Each row was made from one path, in order. Every step used is in the known rows, and no mark comes twice. Write each row's path.
Known rows:
dabop, popu, nolig: [ -5.2  -0.5 -15.3  14.6 -17.3 -25.2  -8.9  18.7  -1.9  13.5  55.6  39.4
  -8.4   4.8  16.4 -17.9 -16.5  37.0   8.1 -22.4  13.2  13.0 -29.2  10.2]
gelun, belom, kupug, dabop, popu: [-33.1  -2.2  11.6   3.6 -28.5  -5.0 -29.7  14.6 -10.2  39.9  17.1   3.7
  28.4  28.8  16.4  37.7  26.6  20.4  17.7 -33.0  31.8 -31.5  -3.0   4.6]
vobo, gelun, belom, popu, nolig, kupug: [-44.6 -17.0 -12.5   9.7  17.4  13.2 -55.5  24.1  14.3  13.5  63.9  40.6
 -10.4 -15.8  43.3  27.8   3.2 -34.8 -20.6   7.0   2.7 -45.6   9.0 -29.6]
vobo, gelun, belom, kupug: [-36.7  -8.9  12.5   1.2   2.9   6.4 -38.6  13.0  -0.6  20.3   8.5  21.9
  15.3   1.6  28.6  34.6  44.5 -20.2 -18.8  23.5  12.9 -65.0  23.4 -13.9]
zadar, popu: [  7.5   7.6  -5.9  37.5 -10.3 -29.9  -5.4  12.6  -4.3  10.5  23.6  17.6
   8.5  -9.7  22.7 -17.1  -2.1  21.4   8.0 -14.6  11.6  15.7 -18.9  -4.4]
rado, dabop: [-17.6   8.8  13.3  -9.8  -1.5   6.2   5.6  21.4   0.1  25.3  -4.9  32.3
   2.1   1.6  13.1 -12.6  -7.2  15.6 -12.2  -8.9  14.3   3.7   1.9   3.2]
popu, nolig: [ -6.0  -5.5  -7.8  26.1   5.7  -7.0 -15.9  14.6   3.9   5.8  40.9  43.4
   3.7  -4.4  12.6 -14.0 -11.8  18.4  -4.1  -6.6  14.0   8.3 -23.5  -9.7]
zadar, popu, dabop: [ 23.4   4.6 -11.6  38.6 -21.8 -43.6  -1.1  -5.4  -6.7  25.3  46.1  16.2
 -20.4 -14.3   7.6 -21.3   0.1  42.8  13.3 -38.1  12.5  17.2 -30.0   6.2]
vobo, rado, dabop, popu, belom, kupug: [ -9.2  -6.3  -7.8  -0.8  -5.6 -24.9  15.2  50.3 -18.8  56.7  10.3  27.2
 -19.9  -1.2  20.2  12.9  21.8  22.9   7.6 -38.6   7.3  -9.0  -4.3  12.2]
dabop, popu, zadar: [ 15.0   9.2 -11.4  31.3 -32.1 -43.2   5.7   5.6  -4.2  17.9  25.6  17.7
  -4.4  -0.2  29.6 -13.6 -10.3  39.3  19.8 -43.8  12.6  34.5  -6.0  34.0]
gelun, belom: [-24.7  -3.9   5.0  23.8  -6.2   9.7 -23.3  23.6   9.8   7.1  13.1  14.0
  25.9   4.3  32.7  -0.9  14.2  -4.4  -9.9  -2.5  14.3 -23.3  23.6   4.5]
belom, kupug: [-11.9 -15.3  19.0  30.9   3.0  -3.5  -5.4  -0.7  -4.4  20.8   4.9  33.4
  17.5  -1.0  12.1  16.8  13.6   3.3   3.0   0.3  11.9 -17.2 -16.1 -18.2]
gelun, belom, popu: [-42.4 -18.7  15.6  37.0  -7.7  10.5 -39.3  22.3  19.4  18.0  17.3  20.1
  19.8  -6.7  52.2   0.8   6.3 -10.9  -5.1 -11.2  19.9 -30.0  14.4 -18.8]
belom, popu: [-27.0 -15.1  24.6  35.2  -0.3  -0.6 -19.0   9.4   8.2  15.9  14.4  32.9
  11.2 -12.1  30.1  -2.2 -10.6   5.2   3.3 -10.5  18.8  -4.3 -11.6 -26.1]
miga, kupug, belom, popu: [-79.6  -3.5  24.8  56.4  18.8  17.7 -18.3   4.8  -5.6  12.5  31.6  33.1
  21.5  -2.8   0.5   9.9   0.7 -29.8  20.3  -1.4  21.0 -25.7  -3.7 -42.0]
vobo, gelun, belom, popu, nolig: [-48.5 -10.5  -2.9  12.5   4.7   3.0 -66.1  28.5  16.1  15.3  46.8  36.3
  -5.8 -14.2  48.4   6.6   9.1 -10.6 -21.6   8.0  21.8 -48.4   9.0 -27.5]
belom, gelun: [-10.5  -6.8  19.7  35.1   5.7  -7.3 -20.1 -16.5  -0.5  -3.9  12.1  15.6
  23.2 -10.3   4.3  13.6  13.1  10.5  -1.2   2.9   9.6 -15.8 -11.6 -18.4]
kupug, dabop, popu, nolig: [-12.8  12.0  -7.1  -3.8 -19.7 -20.9 -21.8  17.2 -13.5  23.8  48.9  26.5
   5.0  20.0  -6.0   3.5 -15.0  48.3  19.0 -37.6  32.4  18.9 -34.4   8.7]
nolig, kupug, dabop, popu, belom, gelun: [ -2.9  -4.8 -13.2  31.2   1.2 -26.4 -20.0  -9.9 -23.0   4.9  46.2 -12.1
  20.9  11.1 -11.3  54.8   8.5  10.1  37.0 -55.2   0.7  15.4 -22.8   7.8]
rado, dabop, popu, nolig, kupug: [-10.3   2.7 -26.2 -20.0  -7.8  -6.7   9.0  26.5  -1.2  30.2  57.8  49.2
 -28.9   7.0  13.6  -4.5 -28.6  17.9  -2.2 -30.8  -2.8  15.7 -24.6  12.8]
miga, kupug, nolig: [-51.9  -0.9  27.7  39.6  12.4   9.7 -12.5  28.1 -26.7  29.1  23.4  38.0
  47.9  -5.3 -17.0   9.2 -14.2 -12.0   0.6  11.0  16.9 -14.1  -8.7 -10.8]
nolig, kupug, miga: [-11.5   5.3  10.7  28.4  10.4  20.6   5.7  28.2 -18.3   0.9  21.5  40.0
  23.4  10.2 -13.1  31.8   9.6 -43.3   6.3  14.6  -5.5   0.6  14.8   9.8]
nolig, kupug, dabop, popu, belom: [ -1.5   1.7 -20.6  15.1  -4.8 -19.1  -2.2  17.4 -23.6  14.6  44.8   0.3
  14.0  20.3  -6.6  36.9  -8.0   9.6  35.8 -60.5   5.0  35.2 -12.4  24.5]
nolig, kupug, dabop, popu: [-14.1   9.4   2.8 -13.1 -12.3  -4.6   3.1   9.5 -20.4  22.0  36.8  16.1
  14.8  22.8 -12.3  32.7 -10.7  17.1  21.4 -36.3  13.9  17.9 -13.7  15.4]
dabop, popu, nolig, kupug, belom, gelun: [-39.9  -4.7 -24.7  35.0  10.8 -14.6 -33.4 -17.9 -10.3 -18.8  89.7  36.3
  -3.5  -3.7  -1.9  31.2  13.1  -3.2  22.6 -16.7  -5.3 -10.6 -31.4 -13.4]
vobo, kupug, dabop, popu, nolig: [-19.0  22.4  -4.7 -21.1 -23.0  -9.5  -9.4  21.7 -17.5  33.9  56.1  38.8
   4.1  21.6   1.2  24.2   1.2  25.1  11.3 -31.5  37.3  11.7 -29.2  20.2]
zadar, popu, nolig, kupug: [ 14.8  -4.6 -36.9  39.5   6.5 -24.7  -9.9  13.1  -1.5   8.1  71.2  38.0
 -10.7 -14.7  19.4  -5.4 -18.8   4.8   7.0 -21.9  -6.9  22.0 -39.6 -14.0]

Write each row's path:
[ 11.2  13.1 -13.1  11.6 -22.3 -29.2   2.9   0.5 -18.3  24.5  34.7  10.5
   4.1  15.8   2.4  28.6 -15.3  27.7  31.6 -60.1  15.2  43.0 -11.9  31.9]	nolig, kupug, dabop, popu, zadar
[-26.4 -20.1  12.1  33.2  -3.1   9.0 -25.2  12.2   6.4  22.6   7.8  19.6
  25.6   5.0  33.0  20.8  29.9 -12.6  -4.9  -0.9  12.9 -42.4   9.2 -12.1]	gelun, belom, kupug
[-54.5  -0.1  10.0  81.5   7.5  -7.7 -19.0  -3.5  -3.6  15.4  31.2  27.3
  10.0 -11.2  15.0   4.7  -3.7 -18.5  28.7 -25.5  22.5  -0.8  -1.1 -25.1]	miga, kupug, belom, popu, zadar
[-36.0 -19.2  28.4  38.0   6.5  -3.3 -30.0  17.1 -21.6  28.6  15.8  48.3
  41.6 -13.0   6.4  30.1  11.4  -0.7   2.5   6.9  16.5 -19.1 -20.4 -15.9]	belom, kupug, nolig
[-24.3 -27.2   5.3  66.3  15.2 -17.4 -35.2  25.5 -25.4  22.3  24.5  31.9
  41.3 -14.8  13.8  35.1  14.8  -8.0  16.6 -17.4   7.5  -2.6 -18.8  -4.7]	popu, belom, kupug, nolig
[-20.3   3.9 -41.1  49.3  16.4 -19.2 -27.0   8.7  -8.6 -11.6  84.6  44.4
  -5.7 -11.8  11.1   5.9   2.1 -10.4  20.9 -18.7  -2.8  15.2 -30.6 -17.3]	zadar, popu, nolig, kupug, belom
[-40.9   4.9  -7.4 -21.9 -17.1 -13.6 -57.4  19.3 -12.3  38.1  46.4  19.7
   2.7  19.5  11.6  43.2  30.2  19.0   1.0 -12.6  33.0 -48.1  -8.4  -2.7]	vobo, gelun, belom, kupug, dabop, popu, nolig
[-61.1  11.3  13.2  41.1  19.4  16.9  -2.3   5.3 -14.4   1.0  28.8  28.9
  27.6   8.7 -19.8   7.6   8.6 -23.7  15.8   6.9  14.3 -18.2   4.2 -17.2]	miga, kupug, belom
[-58.7 -14.5   8.1  39.8  21.6  17.2 -25.0   0.9  -0.9  -4.8  47.5  43.1
   9.6 -11.7  17.5  29.4   4.0 -35.6  16.9 -11.2   2.5  -8.3  -3.1 -30.8]	nolig, kupug, belom, popu
[-10.0  -1.7  -9.7   5.5  16.2   6.6 -20.3   9.0 -11.5  13.0  51.5  35.6
  13.3  11.8 -14.6  28.2 -15.8   6.3   8.4 -22.8  16.1  17.4 -28.2 -11.4]	popu, nolig, kupug, dabop
[-32.6  -7.0  19.5  46.6  -5.4  21.9 -27.5  33.9  -8.0  18.1   1.8  28.0
  36.8  15.6  14.6  35.8  48.0 -40.1   2.0  18.9  12.8 -48.4  27.0  -0.4]	gelun, belom, kupug, miga
[-42.0 -20.1  -6.0  23.2   9.0  19.4 -56.1  23.3   9.2  25.0  56.9  26.9
  15.7   4.3  26.4  34.4  -9.2 -15.9   4.6 -32.1  24.0 -17.0 -11.9 -29.3]	gelun, belom, popu, nolig, kupug, dabop
[-63.5  -5.5  18.9  57.2   7.1   3.2 -14.7 -13.2  -9.1  27.5  54.9  32.1
  -6.5  -7.1 -15.0   5.9   2.0  -7.9  24.8 -24.8  23.9 -24.4 -15.6 -29.9]	miga, kupug, belom, popu, dabop
[-10.4 -16.8  18.0  35.3 -11.9 -13.7 -14.0  -9.0   5.5  32.2  36.5  31.2
 -16.9 -16.4  15.4  -6.5  -8.9  25.6   8.0 -34.2  20.3  -2.5 -21.8 -15.1]	belom, popu, dabop
[-13.4   3.1  11.2  -0.8   9.4  13.5  -4.6   5.1 -15.5  14.0  21.3  19.3
  26.3  13.6 -17.6  36.5  -6.4  -1.0  10.3 -19.3  14.6  12.4  -7.0  -3.8]	nolig, kupug, dabop
[ 19.4   0.3 -26.6  65.3  -2.7 -44.2  -9.5  21.9  -7.2   3.9  31.7   2.2
   8.2 -11.9  28.5 -12.7   1.5  13.6  23.2 -39.3   1.0  32.5 -18.4   5.0]	zadar, popu, belom
[-39.5  -9.9 -16.3  47.1  33.0   3.2 -41.3 -21.4  -6.5 -26.0  73.8  40.4
   8.7 -12.6  -6.7  35.7  19.3 -21.7  10.9   0.2  -4.3 -15.4 -24.9 -31.1]	popu, nolig, kupug, belom, gelun
[-43.8  -5.9   4.9  40.9  27.2   9.1 -26.9 -26.6 -10.2 -25.1  44.2  24.9
  22.7  -9.8  -8.6  45.0  28.8 -29.1  13.8   3.7  -5.7 -20.5  -3.5 -23.8]	nolig, kupug, belom, gelun
[-13.6  13.2   0.8  17.3 -15.9 -24.5 -18.3  -0.6 -24.4  16.8  36.6  -6.5
  24.2  13.4   0.4  55.0  30.7  10.5  27.1 -45.8  23.4   4.7 -16.5  22.1]	vobo, kupug, dabop, popu, belom, gelun
[ 16.9  -5.8 -20.2  81.0   2.5 -50.5 -28.3  -6.0  -6.8  -5.7  33.8 -11.0
  14.4 -21.6  23.8   4.4  18.3  14.5  23.3 -32.7  -1.2  13.1 -26.9 -11.6]	zadar, popu, belom, gelun
[-24.7 -21.8  -2.0  53.6  -8.4 -34.3 -27.2  29.5 -28.9  29.3  39.3  28.2
  29.0  -6.1  18.3  29.9  11.3  10.2  27.2 -35.3   6.8   3.6 -25.1  13.3]	dabop, popu, belom, kupug, nolig
[  5.8   4.9   3.3  24.8 -32.6 -40.5  -9.4  -6.7 -18.6  41.8  13.3  10.8
   8.9  14.9   8.9  29.2   6.4  45.4  35.3 -56.5  32.2  19.6 -24.9  15.6]	belom, kupug, dabop, popu, zadar
[-32.6 -11.8  -1.8  25.1 -10.0 -26.9 -19.5  41.6 -28.6  47.0  25.2  33.0
  14.3  -3.6  19.9  22.7   5.7  16.1  15.8 -40.0   8.7   3.2 -20.7  17.5]	rado, dabop, popu, belom, kupug, nolig
[-35.1   7.8   5.7  -8.9   0.0   8.1 -34.6  24.3   2.3   6.2  13.6  15.3
  15.3   0.7  26.3  13.3  28.0 -13.9 -24.1  20.4  12.6 -44.9  37.1   3.6]	vobo, gelun, belom
[-18.6   1.0  19.4   0.2 -21.4 -16.2 -10.8   1.1 -20.2  38.9  13.4  16.0
  19.8  23.1  -5.9  35.2   9.9  35.3  25.7 -32.1  31.0  -4.1 -28.1  -0.8]	belom, kupug, dabop, popu
